(in the rows, 128 means zero)
Known rows, with every step that occurs
pazo mepu muze putil nipus: [138 167 104  87 121 106 116 111  72 152 155 135 176 153  95 106  76 105
 108 152 144 102 177 130  77 119 127 184 136 129 123 145]
buvu pazo mepu muze putil nipus: [145 172 103  81 136 107 103 106  70 156 137 131 201 157  99 106  83  87
 109 152 136 120 159 135  68 120 134 187 125 146 126 139]
pazo mepu: [122 131 116  93 114 119 138 118 107 110 144 151 123 126 105  94 105 125
 102 154 145 112 153 135 102 119 136 173 144 119 137 144]
muze putil pazo: [138 112 113  83 111  97 125  99 145 125 141 140 164 137 106 120  95 104
  83 146 117 128 192 130  77 148 120 196 133 122 129 127]
zaro putil nipus geso fegalu: [127 140 127  77 125  92 185 108  98 128 161 124  53 114  90 122 110 147
  91 159 116 150 179 130 104 145 136 181 150 119 117 115]
buvu momat putil pazo mepu: [104 132 121  97 148  95 128 101  97  97 120 132 160 118  91  76 117  57
 111 152 122 118 177 133  91 118 142 189 148 112 148 141]
bozedo fegalu: [128  98 117  80  97 102 145 116 150 133 148 146 137 127 107  93 119 149
 101 176 130 117 140 135 109 141 128 164 154 131 128 125]
buvu momat mepu zaro: [115 155 108  89 153  89 118 101 158  96 130 119 197 152 104  38 115  84
 110 158 125 124 161 134  80 101 142 183 156 116 138 139]
buvu pazo mepu: [129 140 115  86 128 117 126 115 105 113 124 145 149 129 108  93 113 106
 106 159 138 129 139 139  92 119 142 176 132 137 140 138]
buvu pazo mepu nipus bozedo: [101 113 116  78 106  96 109 133  98  94 150 153 114 139 100  94 110 118
 106 158 135 104 150 129  83 118 152 183 138 150 135 123]
mepu muze putil: [144 140 105  76 106  94 100 110 114 138 137 150 174 154 102  76  88 124
  91 153 128 115 173 135  78 129 124 176 139 116 118 135]
mepu nipus buvu momat putil muze: [115 137 130  86 107  46  90 116 135  99 138 121 113 121  92  49 113 114
 117 136 117 100 177 145 121 110 159 203 150 125 134 145]
muze putil pazo mepu zaro: [122 117 109  89 139 111 125  99 136 123 138 119 196 138 111 101  84  72
  92 139 139  99 184 124  73 118 124 175 136 127 135 126]
nipus buvu momat mepu: [128 149 116  85 132  88 122 113 155  87 137 139 162 111  82  34 120 106
 125 173 110 121 171 143 104 105 141 210 140 116 145 154]
zaro buvu: [133 126 114  84 107 100 142 104 123 114 139 166 125 134  88  89 115 134
 123 159 119 130 154 136  98 138 132 157 141 110 124 132]
momat buvu pazo mepu zaro: [116 133 104  84 157 114 101 109 143 106 123 113 164 128 112  65 116  90
 113 183 147 117 138 133 103  95 139 180 136 144 133 133]
geso fegalu bozedo: [119  68 119  73 108 111 153 109 139 132 149 148 149 101 115  92 111 202
  70 159 119 124 144 125  95 140 141 204 161 111 131 136]
muze putil pazo mepu zaro buvu: [121 123 104  86 143 117 131  91 122 123 130 137 201 139  92  94  86  69
 122 143 132 103 182 123  67 121 123 151 132 118 127 123]
mepu muze putil nipus: [149 158 105  78 112  82 111 107 100 160 157 136 171 162  98 106  82 118
 100 153 128 117 178 131  75 135 123 189 138 127 117 137]
buvu momat putil: [121 132 119  90 138  70 123 100 119 101 122 142 118 131 100  57 128 102
 108 157 117 135 164 138  99 121 141 178 152 109 138 140]
buvu pazo putil nipus: [137 157 117  82 142 100 141 102 120 142 139 126 175 152 119 115 116 106
 123 145 108 150 148 128  80 138 130 196 119 144 130 146]
momat putil pazo mepu zaro buvu: [104 113 122  93 156  95 135  94 109 110 136 143 189 127  90  74 101  62
 137 157 125  95 171 129  90 110 134 160 149 109 129 127]
putil muze: [130 140 123  93  93  88 131 116 137 111 148 127 135 141 110 105  93 140
  97 148 131 124 163 144 107 138 138 195 150 116 124 143]
pazo putil nipus buvu momat mepu: [126 173 117  90 158  94 144 106 141 106 149 122 195 126  95  51 118  88
 154 161 101 126 179 131  91 107 134 225 124 126 141 168]
fegalu bozedo: [131  95 114  81 103 103 148 109 136 126 150 161 138 122 110  89 108 172
  90 164 121 121 147 127  92 145 134 200 159 119 135 138]
momat putil: [130 110 127  88 125  75 128 106 124 110 146 159 116 128 108  71 115 129
 101 166 119 118 165 138 107 125 134 185 155 112 128 138]
muze putil nipus buvu: [156 127 115  78 116  81 131 107 146 137 168 136 116 118  97 104  93 134
 112 154 117 113 181 135 104 132 122 204 125 135 128 141]
nipus geso: [128 117 123  79 108  95 154 125 142 101 143 139  60 128  98  79 110 139
  94 172 128 136 168 140  97 138 133 176 145 116 124 123]
nipus buvu momat putil muze: [123 141 129  91 126  56 116 111 138  90 131 115 128 107  94  47 108 110
 125 159 112 117 175 151 124 114 150 208 148 113 136 152]
buvu pazo putil: [133 140 117  80 134 109 130 105 131 120 118 142 168 144 125  87 123 110
 115 147 109 149 144 132  82 129 131 184 121 133 132 143]
momat putil pazo mepu zaro: [103 106 126  92 154  89 129 104 121 112 145 127 183 125 108  81  97  66
 107 154 130  92 172 130  94 106 135 184 155 117 135 131]
zaro buvu momat mepu muze: [121 183 102  84 134  97 108 105  97 107 119 157 216 156  63  27 111  87
 140 175 114 126 164 139  71 112 142 168 147  99 125 146]

Rows
[124 155 110  85 174 110 129  93 141 109 118 143 252 160 108  33 117  78
 156 161 104 132 150 128  61 104 133 169 126 127 122 139] | momat mepu zaro buvu pazo putil
[140 168 103  77 133  86  87 112 132 108 127 140 220 130  78  14  96  90
 120 169 113 110 190 141  81 102 135 207 134 114 132 150] | nipus buvu momat mepu muze putil
[131 161 123  91 126 103 130 109 130 116 119 116 186 151 128  97 105 111
 117 139 114 145 152 139  92 136 138 196 125 134 125 151] | buvu pazo putil muze
[130 133 109  72 140  89 121  95 138 126 119 138 173 148 100  74 118 101
 127 154 119 133 133 136  84 121 138 146 136 130 126 117] | mepu zaro buvu pazo
[137 132 107  77 107  93 101 107 119 144 137 143 210 151  93  99  85  92
  86 151 118 113 191 131  68 140 121 196 138 117 122 127] | mepu muze putil pazo
[149 136 119  72 120  76 123 112 140 136 155 127 123 112  95 109 115 123
 121 165 109 131 147 142 111 132 136 211 123 149 136 136] | putil nipus buvu pazo
[130 146 109  81 158  96 113  96 142 111 130 148 223 152  94  45 111  89
 138 172 114 128 146 136  75 107 140 166 140 129 123 126] | momat mepu zaro buvu pazo
[139 136 110  77 121  99 124 100 118 120 119 161 147 136  89  86 122 119
 125 162 114 146 139 141  87 137 136 159 129 127 127 125] | zaro buvu pazo
[115 123 122  89 140  72 120  96 126 102 122 131 157 128  93  81 124  74
 102 154 107 135 179 134  89 134 137 195 151 111 141 133] | buvu momat putil pazo
[108 118 120  86  95 109 114 120 115 119 152 147 144 134  95 117 105  97
  90 132 139  96 174 127  89 125 141 187 143 131 140 131] | putil pazo mepu nipus
[128 119 111  93 120 120 129 105 119 120 139 142 174 129 101 115  85  88
  92 145 135 113 191 128  78 132 123 189 131 123 136 135] | muze putil pazo mepu
[136 114 130  83 129  58 132 111 130 123 174 143 103 104  94  85 110 130
 128 171 108 105 173 139 123 122 133 212 144 125 131 145] | momat putil nipus buvu
[151 138 110  85 118  86 135  99 126 143 161 137 128 150 109 124  92 128
  95 149 127 130 179 130  84 143 122 189 136 133 124 136] | muze putil nipus
[115 155 112  87 118  86 100 110 135  99 140 150 152 155  94  54 121 104
 100 143 126 119 170 133  81 109 150 190 152 125 138 140] | buvu momat mepu nipus
[119 112 126  82 135  62 118 103 146  97 129 129 149  96  81  63 124  77
 119 161  95 120 182 140 108 124 138 212 141 113 146 137] | nipus buvu momat putil pazo
[128 161 105  79 124 115 106 114  63 130 114 162 192 142  77  69 107  94
 135 163 131 120 136 141  82 114 143 151 129 123 127 136] | zaro buvu pazo mepu muze
[134 138 124  81 125  93 153 114 136 130 162 129 136 118 106  95 108 130
 139 150 107 116 168 129 109 128 124 208 123 128 133 156] | pazo putil nipus buvu
[120 135 116  81 109 108  98 119 102 120 134 152 129 142 107  94 115 111
  95 138 143 110 142 134  89 113 151 172 134 148 140 132] | buvu pazo mepu nipus
[124 135 119  86 103  92 102 117 141 109 165 166 147 151 100  69 110 130
  97 153 128 105 172 132  89 115 142 197 151 127 128 137] | momat mepu nipus
[139 143 119  80 133 102 130 117 112 129 154 131 139 105  96 107 108 109
 131 163 127 118 146 140 111 115 140 203 121 150 143 145] | putil nipus buvu pazo mepu
[104 134 117  98 152  99 135  93  85  95 112 147 174 120  72  71 118  53
 140 158 114 122 176 133  84 121 140 165 140 104 141 138] | zaro buvu momat putil pazo mepu
[128 144 110  87 131 121 129 106  90 113 120 162 154 129  88  87 115 103
 133 162 130 134 137 139  88 120 140 152 126 129 133 136] | zaro buvu pazo mepu
[117 146 106  85 119  92 128 125  66 125 170 138 162 150  89 104  69 110
 116 172 138  96 184 125  67 125 129 198 141 130 120 139] | pazo mepu muze putil nipus bozedo
[122 140 111  87 145  97 129 100 148 104 148 153 198 149  91  45 105 105
 134 171 121 112 162 133  81 106 134 165 150 111 121 134] | momat mepu zaro buvu
[144 119 120  70 114  88 115 115 151 114 134 144 129 107 100  78 122 129
 115 166 110 127 145 146 112 123 139 198 127 138 138 135] | nipus buvu pazo
[132 164 118  92 129 105 134 101 113 116 114 132 198 153 111  85 107 106
 147 142 108 150 150 140  84 138 136 174 119 126 119 148] | zaro buvu pazo putil muze
[125 103 117  81 100 104  99 117 135 122 154 148 143 111  92  97  90  98
  99 133 128  80 197 129  92 117 133 201 124 136 140 132] | muze putil pazo mepu nipus buvu
[122 141 123  84 100  99 126 115  92 110 159 158 116 101  80 105 107  87
 119 135 124  93 191 127 117 119 140 190 141 126 143 127] | zaro putil pazo mepu nipus buvu
[122 115 113  88 104 111 106 109 118 127 147 147 156 143 100 117  90  92
  83 125 137  98 194 123  70 128 133 183 134 133 135 127] | muze putil pazo mepu nipus
[138 114 121  65  96  78  87 121 149 123 141 151 106 118  99  78 124 130
 103 143 115 110 148 141 111 119 147 192 128 149 139 128] | mepu nipus buvu pazo
[126 160 118  81 138  89 146 106 132 123 139 113 140 121 100  81 123 102
 141 142 106 134 166 131  97 121 131 203 120 127 143 159] | pazo putil nipus buvu momat
[114 145 103  80 137  86 131  92 135 111 113 124 151 150  88  57 122  93
 126 144 123 133 145 132  81 117 141 137 145 111 133 126] | mepu zaro buvu momat
[106 131 117  80 106  97 105 120 127 106 135 128 133 107  78  84 118  77
 110 131 127  96 177 131  99 110 149 196 133 132 156 137] | putil pazo mepu nipus buvu momat
[103 113 126  82  99 110 133 131 120 106 149 135  84 129  88 103 100  98
  87 147 138 103 186 132  84 130 142 182 141 130 132 117] | putil pazo mepu nipus geso
[146 177 116  85 138  98 147 106  74 125 151 140 126 104  87 110 109  90
 143 158 123 129 158 136 117 117 139 191 128 145 142 138] | zaro putil nipus buvu pazo mepu
[107 126 124  85 126  77  99 117 106  97 136 146  96 105  86  39 123  98
 124 143 129  87 166 138 114  88 155 182 143 124 149 147] | pazo mepu nipus buvu momat putil
[121 159 111  93 135  97 124 106 138  91 131 141 171 141  94  50 119 100
 110 166 120 137 169 137  83 115 141 193 148 113 140 149] | buvu momat mepu
[135 150 104  85 112 116 107 115  84 132 136 149 178 147 100  77  82 109
  98 153 146 101 173 135  77 115 128 171 137 116 125 142] | pazo mepu muze putil
[125 145 126  84 131 100 176 118 125 124 154 119  93 145 107  96 107 121
 120 161 116 142 177 129  83 143 125 188 128 124 120 138] | pazo putil nipus geso
[134 152 115  79 121  75 136 110 137 121 150 119 107 112  86  91 119 116
 122 154 113 129 163 138 110 127 139 202 135 128 146 146] | putil nipus buvu momat
